What can hang from each mark
Z_485: Z_71 Z_82 Z_334 Z_615
Z_540: Z_334
Z_228: Z_71 Z_82 Z_615
Z_615: Z_485
Z_334: Z_485 Z_540 Z_698

Known rows, with every way that one mark hangs from another
Z_228(Z_71 Z_82 Z_615(Z_485(Z_334))): [ 31  33  19  20 -13 -62  -8  19  -9   6 -23  -5  27  19  80 -18]
Z_540(Z_334(Z_485)): [ 19  22 -24   9   2 -23  37  33  -1  15 -21  13  20  24 -41   4]
Z_615(Z_485(Z_82 Z_334)): [ -1  -5  -1   1 -32 -52  17  22 -24   4 -21  25 -19   7  28  -6]
Z_540(Z_334(Z_698)): [  1 -10 -15   7   1 -11   0  19   3   8 -21  24   3 -17 -32  -1]
Z_485(Z_71): [  5  10  -7 -13 -22 -18 -14  -9   0 -17  -2   0  -3  16 -27 -13]
Z_615(Z_485): [  6   4   0   7  -9 -22  11  20  -7  -3   4   1   6  11  30   3]
Z_615(Z_485(Z_71 Z_82 Z_334)): [  3   4  -6 -13 -52 -70   3  14 -24 -11 -21  24 -21  25   2 -18]
Z_540(Z_334(Z_485(Z_82 Z_615) Z_698)): [  1  -3 -18   4 -36 -47  39  22 -13   3 -39  41 -23  17 -26 -17]
Z_540(Z_334(Z_485(Z_71 Z_82 Z_615) Z_698)): [  6   8 -24  -9 -57 -66  27  16 -14 -11 -39  41 -27  32 -51 -27]
Z_228(Z_71 Z_82 Z_615): [ 32  20  16  13   6 -26 -28  -4  12  -7  -4 -15  34   5  53 -25]
Z_334(Z_485 Z_540 Z_698): [-13  -1  -6   2 -17  -1  28  -4  12   6 -48  35 -15  22 -41  -9]
Z_228(Z_615(Z_485(Z_71 Z_82 Z_334(Z_698)))): [  5  -5   4   2 -67 -71   1   3 -30   4 -41  38 -22   7  24 -24]
Z_334(Z_698): [-11 -15   6   5  -9   5 -12  -3   6   0 -15  17 -17 -14 -13  -7]
Z_228(Z_82): [ 11  -3  13   4   9 -10 -21   6  11  -7  -1  -5  10  -9  21 -11]
Z_615(Z_485(Z_334)): [  0  13   5   8 -20 -36  21  24 -19  14 -19   9  -9  12  28   7]
Z_334(Z_485(Z_615) Z_698): [-11  11   7   9 -36 -15  30   5  -5   5 -29  19 -29  23  -5  -9]
Z_228(Z_71 Z_82 Z_615(Z_485(Z_334(Z_540)))): [ 24  33  10  11 -11 -60  11   7  -4   5 -42   6  25  28  73 -20]
Z_485(Z_71 Z_82 Z_334 Z_615): [ -5  10  -4 -23 -61 -61  11 -10 -32 -10 -26  19 -45  25  -1 -22]

Rows
[ -8  19 -11 -21 -28 -30  15 -16  -9   1 -41  20 -19  29 -37 -10]  Z_485(Z_71 Z_334(Z_540))
[-20 -26   5  -1 -32 -26  -7   1 -10   9 -38  43 -40 -16 -15 -16]  Z_485(Z_82 Z_334(Z_698))
[-16   1 -12 -20 -65 -47  31 -18  -7 -20 -54  45 -46  43 -42 -35]  Z_334(Z_485(Z_71 Z_82 Z_615) Z_540 Z_698)
[-16 -13  -8 -18 -60 -63   9  -1 -15 -12 -55  53 -38  19 -19 -26]  Z_615(Z_485(Z_71 Z_82 Z_334(Z_540 Z_698)))
[ 11  15  -5   1 -31 -67  26  -2 -19   3 -45  25   4  31  51 -20]  Z_228(Z_71 Z_615(Z_485(Z_82 Z_334(Z_540))))
[-11  -8   2   1 -48 -32  24   2 -11  -4 -33  34 -41  18  -7 -22]  Z_334(Z_485(Z_82 Z_615) Z_698)
[-15 -19  -9  -5 -28 -17  25  -7   7  -4 -51  48 -27  17 -38 -23]  Z_334(Z_485(Z_82) Z_540 Z_698)
[-18   9  -3   2 -34 -13  49  -9  -2   4 -49  31 -30  32 -13 -10]  Z_334(Z_485(Z_615) Z_540 Z_698)
[ 14  31 -20   6 -16 -36  57  27 -14  13 -22   9   5  35 -13   4]  Z_540(Z_334(Z_485(Z_615)))
[ 10  -1 -28  -8 -39 -54   6  20   2 -10 -40  45  -9  22 -80 -26]  Z_540(Z_334(Z_485(Z_71 Z_82) Z_698))
[-25  12  -3 -19 -56 -39  24 -23 -19  -1 -57  34 -51  26 -23 -18]  Z_485(Z_71 Z_334(Z_540 Z_698) Z_615)
[-13   4   3  -7 -42 -28 -16  -5  -6   1 -36  28 -33   4 -44 -16]  Z_485(Z_71 Z_334(Z_698))
[ -7   1  -5 -11 -67 -48  11  -5 -12 -19 -35  34 -44  35 -33 -34]  Z_334(Z_485(Z_71 Z_82 Z_615) Z_698)
[  9  11  14   4 -43 -63   5  -2 -11   7 -58  29  -2  14  35 -25]  Z_228(Z_82 Z_615(Z_485(Z_71 Z_334(Z_540 Z_698))))
[ 17   9   0  -2 -57 -76  16   5 -37   4 -27  21  -9  22  36 -18]  Z_228(Z_615(Z_485(Z_71 Z_82 Z_334)))
[-11  20  -9 -12 -53 -32  37 -15  -3 -12 -50  31 -33  50 -40 -24]  Z_334(Z_485(Z_71 Z_615) Z_540 Z_698)
[-22 -23  -2  -4 -40 -46  23   6 -15   5 -54  52 -34   2   7 -14]  Z_615(Z_485(Z_82 Z_334(Z_540 Z_698)))
[-19  -1  -7 -17 -37 -43  44 -16 -28   8 -43  31 -45  18  16 -12]  Z_485(Z_82 Z_334(Z_540) Z_615)
[ 18  23 -30 -14 -47 -70  40  19 -20 -12 -25  24 -12  48 -39 -21]  Z_540(Z_334(Z_485(Z_71 Z_82 Z_615)))
[-10  11 -12 -10 -37 -18  17 -13  13 -10 -50  35 -16  40 -67 -23]  Z_334(Z_485(Z_71) Z_540 Z_698)
[-30   2   4  -6 -35 -21  36 -14 -18  14 -55  34 -47  10   3  -6]  Z_485(Z_334(Z_540 Z_698) Z_615)
[ -3  16 -19 -25 -55 -53  44 -18 -14 -22 -39  27 -29  59 -29 -29]  Z_334(Z_485(Z_71 Z_82 Z_615) Z_540)
[-16 -12  -9 -15 -18 -29  25 -10 -15   7 -44  34 -26   6  -9 -11]  Z_485(Z_82 Z_334(Z_540))
